Every row comes from one small tree of marks. Brackets hold a mark, then the marks that hang from it, in alphabetical order. Every link used is in the known rows. Which tree was each row made from?
In the rows, zero is written as 128.
Known rows
{geko {mone {gudo ruvog}} zipa}: [147 110 140 111  84 128  90 182 134  90 247 129 126 107 125 134  62  99
 130 142 150 122 133 111 103 129 169 112 163  97 118 177 126]
{gudo {mone kimavo} ruvog}: [109 129 110 135  69 135 126 159 115 111 215 132 118 163 132 167  88 127
 207 116  72 135 127 111 132 132 110 129 143 118 156 175 112]
{sasof {kaza {gudo ruvog} somen} moperi}: [149  43 117 109 177 125 113 157 134 128 198 129 166 199 141 113 171 102
 116 127  89 136 142 150  85 144 171 147 142 169 117 118  61]
{geko {mone kimavo {moperi sasof}}}: [183 141 184 136  97 122 158 120 109 131 130 132 120 123 183 138 106 176
 153 146 140 119 124 157 158 103  84 130 121 163 110 129 129]
{zipa {geko {mone kimavo {moperi sasof}}}}: [172 144 172 161 106 122 143 122 110 165 132 102 123 111 161 137  83 177
 144 165 136 104 126 146 153 106  71 123 132 169 135 128 141]
{ruvog {gudo {mone kimavo moperi}}}: [157 153 130 124  87 128 157 133 137 121 134 117  53 163 139 183  87 165
 200 109 123 109 125 136 147 129  70 107 117 148 159 151 114]
{turo {somen {kaza {gudo mone} sasof}}}: [ 81 108 135  74  80 134 116 159 132 116 204 163 163 198 163  98 115  84
 161 154  68  93 107 100 153 116 111 159  98 116 152 163 193]
{kaza somen}: [131  91 124 117 146 125  90 120 151 108 189 126 129 135 128 151 156 135
 132 122  82 114 110 149 104 120 142 145 131 154 112 141 146]
{kaza {gudo ruvog} somen}: [101  79 101 107 138 143 110 163 178 124 230 123 137 150 118 125 147  93
 147 121  88 137 136 135  94 165 156 153 148 161 145 159 119]
{sasof kaza moperi}: [189  56 136 106 141 100  97 124 109  99 138 139 148 164 147 145 137 149
 106 144  83 122 115 164  88 114 165 112 108 155  92 142  71]
{geko {mone gudo {moperi sasof}} zipa}: [207 134 191 109 119  97 133 130 120  97 166 141 133  95 174 127  78 135
 116 152 205 106 129 147 142 105 131 117 142 137 112 148 148]
{geko {mone gudo kimavo}}: [158 124 164 116  81 147 125 187  99  96 153 119  81 111 141 158  70 159
 157 141 127 116 154 123 134 126 123 124 141 143  99 151 122]
{mone kimavo {moperi {sasof kaza}}}: [207 134 176  95 133  94 176  97  90 126 107 163 153 139 191 112 108 170
 133 148 108 135 131 211 143 112  99 128 109 190  98 129  76]
{somen kaza}: [125 115 136 100 111 108 108 141 145 105 147 153 133 123 145 109 109 126
 134 149  67 121 105 157 120 123 137 116 106 117 125 155 143]
{ruvog {gudo {mone kimavo}}}: [134 145 114 103  79 138 134 155 147 102 154 114  47 162 128 177  69 178
 199 102  97 130 121 120 133 126  90 125 113 144 156 183 118]
{kaza {sasof moperi} {somen turo}}: [123 121 138 138 178 146  68 143 145 152 203 130 178 128 149 139 183 100
 130 151 125 117 118 149  83 109 121 158 163 156  92  73 139]
{gudo mone ruvog}: [109  86  97 130  86 128  99 147 134 103 222 136 120 167 107 165  95 109
 192 116  73 136  98 105 118 140 145 119 125 107 166 204 125]
{geko {mone kimavo {moperi sasof}} zipa}: [190 172 184 129  84  99 148 113 123 127 174 138 140 109 204 130  96 163
 132 151 167 115 133 167 148  84  94 125 144 141 102 119 147]
{kaza {gudo {mone kimavo}} sasof}: [ 98 139 111  94  66 154 132 176 125 137 185 127 128 154 161 150  91 132
 198 145  92 135 141 113 132 135 108 161 121 171 129 169 146]
{mone {gudo ruvog} kimavo {moperi sasof}}: [185 146 172 107 136 121 172 146 112 101 154 149 150  96 159 123  68 120
 148 140 169 119 154 171 146 143  91 128 165 168 140 137  90]
{zipa geko}: [132  97 108 129 114 120  77 137 147 135 170 101 121 100  98 158  86 145
 132 156  81 109 110 137  93 142 136 111 122 157 140 181 141]
{gudo mone}: [125  93 116 123  87 118  99 133 125 101 179 133 100 158 117 179 105 139
 187 124  76 125  99 115 124 127 139 121 105 125 146 197 142]
{mone gudo moperi}: [183 101 153 112 134 115 125 136 116  95 133 137 110  97 125 161  95 116
 140 144 150  95 136 159 117 153 137 102 133 161 125 152 121]
{moperi {sasof {kaza {somen turo}}}}: [154 114 158  98 198 113 125 127 129 148 163 163 157 144 146  86 146 140
 131 132  90 176 114 201 117 121 132 155 122 180 105 121  98]
{somen turo}: [127 125 126 117 122 126  95 164 157 130 178 136 111  96 109 144 105 119
 169 142  97 152 123 167  89 158 137 114 130 153 125 156 121]
{sasof {kaza {somen turo}} moperi}: [162  86 148 135 198 118  98 139 121 141 172 140 155 169 138 130 183 120
 128 135  92 142 127 176  86 124 140 133 144 156  93  79  80]
{moperi {sasof kaza}}: [179  85 148  70 140  99 125 112 117 105 133 163 148 141 154 100 100 166
 115 139  80 156 100 185 119 113 154 138  86 175 100 186  88]

Write each row's tree
[173 128 139 103 124 109 152 105 158 109 124 133  73 161 136 146  90 165
 178 108 150 122  92 138 153 118  91 118  95 152 171 187 125] : {ruvog {gudo {mone {moperi sasof}}}}
[106 102 127 106 108 127 110 171 136 133 161 139 165 185 172 114 133 101
 162 163 104 110 118 101 130 116 128 146 110 121 138 141 154] : {somen {kaza {gudo mone} {sasof moperi}}}
[151 147 152 139  98 115 169 119 108 125 179 149 142 159 164 145  94 131
 196 125 122 128 125 143 166 122  76 135 143 136 168 150 114] : {gudo {mone kimavo {moperi sasof}} ruvog}
[131  99 160  96 121 121  82 126 126  91 183 157 200 163 186 100 148  96
  86 169  93  55  95 135 127  72 110 154 123 107 101 103 171] : {turo {somen {kaza {sasof moperi}}}}
[166  95 139 119 131 126 127 147 125  98 175 139 133 104 110 149  85  88
 145 140 147 101 135 150 110 168 139  99 154 140 142 158  98] : {mone {gudo ruvog} moperi}
[132 134 128 157  79 127 146 131 105 124 196 135 124 164 142 178 101 116
 209 125 102 116 129 132 144 138  88 109 145 123 160 145 113] : {gudo {mone kimavo moperi} ruvog}
[104 134 138 102 140 136 107 200 170 161 160 141 176 127 162  81 135  77
 142 184 120 137 141 157  99 144 125 141 133 151 120  96 131] : {somen {kaza gudo {sasof moperi}} turo}
[167 136 149 122 116 133 153 160 107 102 170 135 129 102 140 154  77 104
 157 138 146 105 161 159 125 161 105 107 171 152 135 128  88] : {mone {gudo ruvog} kimavo moperi}
[ 88 112 104 119 157 150 109 193 187 159 239 128 132 134  98 112 146  71
 172 127  97 167 147 154  85 186 143 147 164 169 154 129 110] : {kaza {gudo ruvog} {somen turo}}
[143  71 127  70 174 121 142 143 146 131 193 155 170 177 148  70 138 117
 123 123  84 173 128 171 115 147 161 170 123 186 127 165  80] : {moperi {sasof {kaza {gudo ruvog} somen}}}
[103  98 110  82 140 150  97 150 166 142 200 124 154 134 146 119 154 112
 133 142 100 122 126 140  97 135 146 174 127 184 105 142 157] : {kaza gudo sasof somen}
[120  95 150  77 120 126 101 159 149 105 176 148 193 172 185  86 149  86
  94 175 102  73 122 130 121 105 124 159 121 139 116 110 162] : {turo {somen {kaza gudo {sasof moperi}}}}
[203 155 188 103 139 108 170 131 106  98 107 146 129  88 170 134  77 149
 144 150 174 108 154 182 155 127  88 130 149 187 121 131 110] : {mone gudo kimavo {moperi sasof}}
[ 79 101 124  62  96 146 111 169 156 117 233 164 195 162 160  63 111  54
 121 164  72 106 111 132 120 138 129 162 122 125 138 156 157] : {turo {somen {kaza {gudo ruvog} sasof}}}
[176  80 136  76 145 105 171 132 133 137 155 160 168 156 154  81 106 112
 136 144 114 161 130 191 117 163 153 128 103 194 141 174  57] : {mone {moperi {sasof {kaza {gudo ruvog}}}}}
[174 133 170 167 102 140 134 163  83 146 135  90  93  97 127 168  62 147
 147 165 150  83 155 127 138 140  87  97 155 157 126 118 131] : {zipa {geko {mone gudo kimavo moperi}}}
[115 139 147 122 145 131  87 167 147 150 162 150 181 118 163  94 137  89
 131 179 109 126 110 160 103 114 117 131 138 120 106  89 140] : {somen {kaza {sasof moperi}} turo}
[123 126 114 140  78 132 168 162 125 140 194 127 117 171 143 163 101 101
 218 128 109 128 157 126 137 168 100 123 141 155 176 155 105] : {kaza {gudo {mone kimavo moperi} ruvog}}
[177 165 155 111 107 117 175 117 141 118 114 130  70 157 163 151  79 183
 192 109 149 124 120 151 165 113  57 127 115 164 163 160 118] : {ruvog {gudo {mone kimavo {moperi sasof}}}}
[168  79 136  47 136 102 147 145 139 115 130 155 141 146 154  84  98 156
 129 145  90 173 127 180 114 146 169 146  83 205 113 197  78] : {moperi {sasof {kaza gudo}}}
[190  89 161 109 132  89 159  88  85 122 126 168 143 187 161 128 111 153
 167 132 103 138  96 165 155 110 120 120  83 155 139 172 101] : {gudo {mone {moperi {sasof kaza}}}}
[128 112 143 108 129 123  85 136 134 117 153 143 189 136 179 108 136 111
 104 171 102  94  99 141 111  90 130 139 122 115  96 115 149] : {somen {kaza {sasof moperi}}}
[102 134 125 117 158 154  79 144 150 159 214 135 160 111 134 123 153 102
 151 145 102 142 110 160  90 128 122 158 148 158  97 107 155] : {kaza sasof {somen turo}}
[ 84 137 123 116 106 125 134 202 158 149 166 152 106 159 122 107 106  89
 216 148  76 167 136 133 139 169 118 118 114 128 176 154 141] : {somen {kaza {gudo mone}} turo}
[151 125 155 144  93 147 110 191  98 132 157  89  87  97 117 157  46 161
 146 161 121 103 154 111 130 133 109 118 149 150 122 150 130] : {zipa {geko {mone gudo kimavo}}}
[ 75 126 110 115 138 161 107 177 154 172 219 132 136 162 127 131 150  88
 205 137 105 157 126 120 113 150 118 170 136 164 140 132 165] : {kaza {gudo mone} sasof {somen turo}}
[152  90 140 172 100 129 101 128 121 163 159  94 106 119 115 165 101 146
 141 164 112  91 106 126 116 131 116  89 116 143 138 150 148] : {zipa {geko {mone moperi}}}
[109  79 107 113 157 153  85 160 163 138 231 116 190 158 150 122 174  82
 119 145 125 113 131 117  81 131 150 173 162 161 114 113 121] : {kaza {gudo ruvog} {sasof moperi} somen}
[ 93 113 113 129 142 139 114 182 159 155 205 128 101 172 107 148 149  98
 214 118  95 161 142 124 119 166 125 146 140 160 163 140 148] : {kaza {gudo mone} {somen turo}}
[148 156 147 118  52 120 107 152 131 114 211 123 115 111 172 154  88 161
 142 147 116 123 137 137 114  95 125 121 145 123  92 144 145] : {geko {mone kimavo} zipa}
[124  81 111 109 101 134  92 161 136 123 177 116 148 177 151 160 131 116
 170 149 121 111 121  92 105 125 143 149 116 152 131 164 139] : {kaza {gudo mone} {sasof moperi}}
[176  49 125  86 138 104 117 159 129 112 136 130 141 172 145 133 136 137
 118 151  93 136 142 160  84 143 178 126 105 182 106 153  62] : {sasof {kaza gudo} moperi}
[112 114 125 119 176 151  85 174 171 165 196 120 168 136 146 122 181  87
 141 158 137 131 144 145  79 139 131 167 162 186 108  80 132] : {kaza gudo {sasof moperi} {somen turo}}
[ 84  93  97  88 133 162  96 161 167 144 243 127 175 139 137 106 146  82
 138 136  97 138 122 131  88 150 153 171 146 167 121 150 139] : {kaza {gudo ruvog} sasof somen}
[167 154 165 107  70 126 117 179 112  92 197 126 106  96 160 150  58 147
 136 146 152 114 158 129 123 110 132 122 165 129  91 145 138] : {geko {mone gudo kimavo} zipa}
[137  90 132 125 160 137  69 117 138 120 191 121 182 145 163 148 182 122
 102 142 115  90 104 133  91  88 133 164 147 150  84  98 148] : {kaza {sasof moperi} somen}
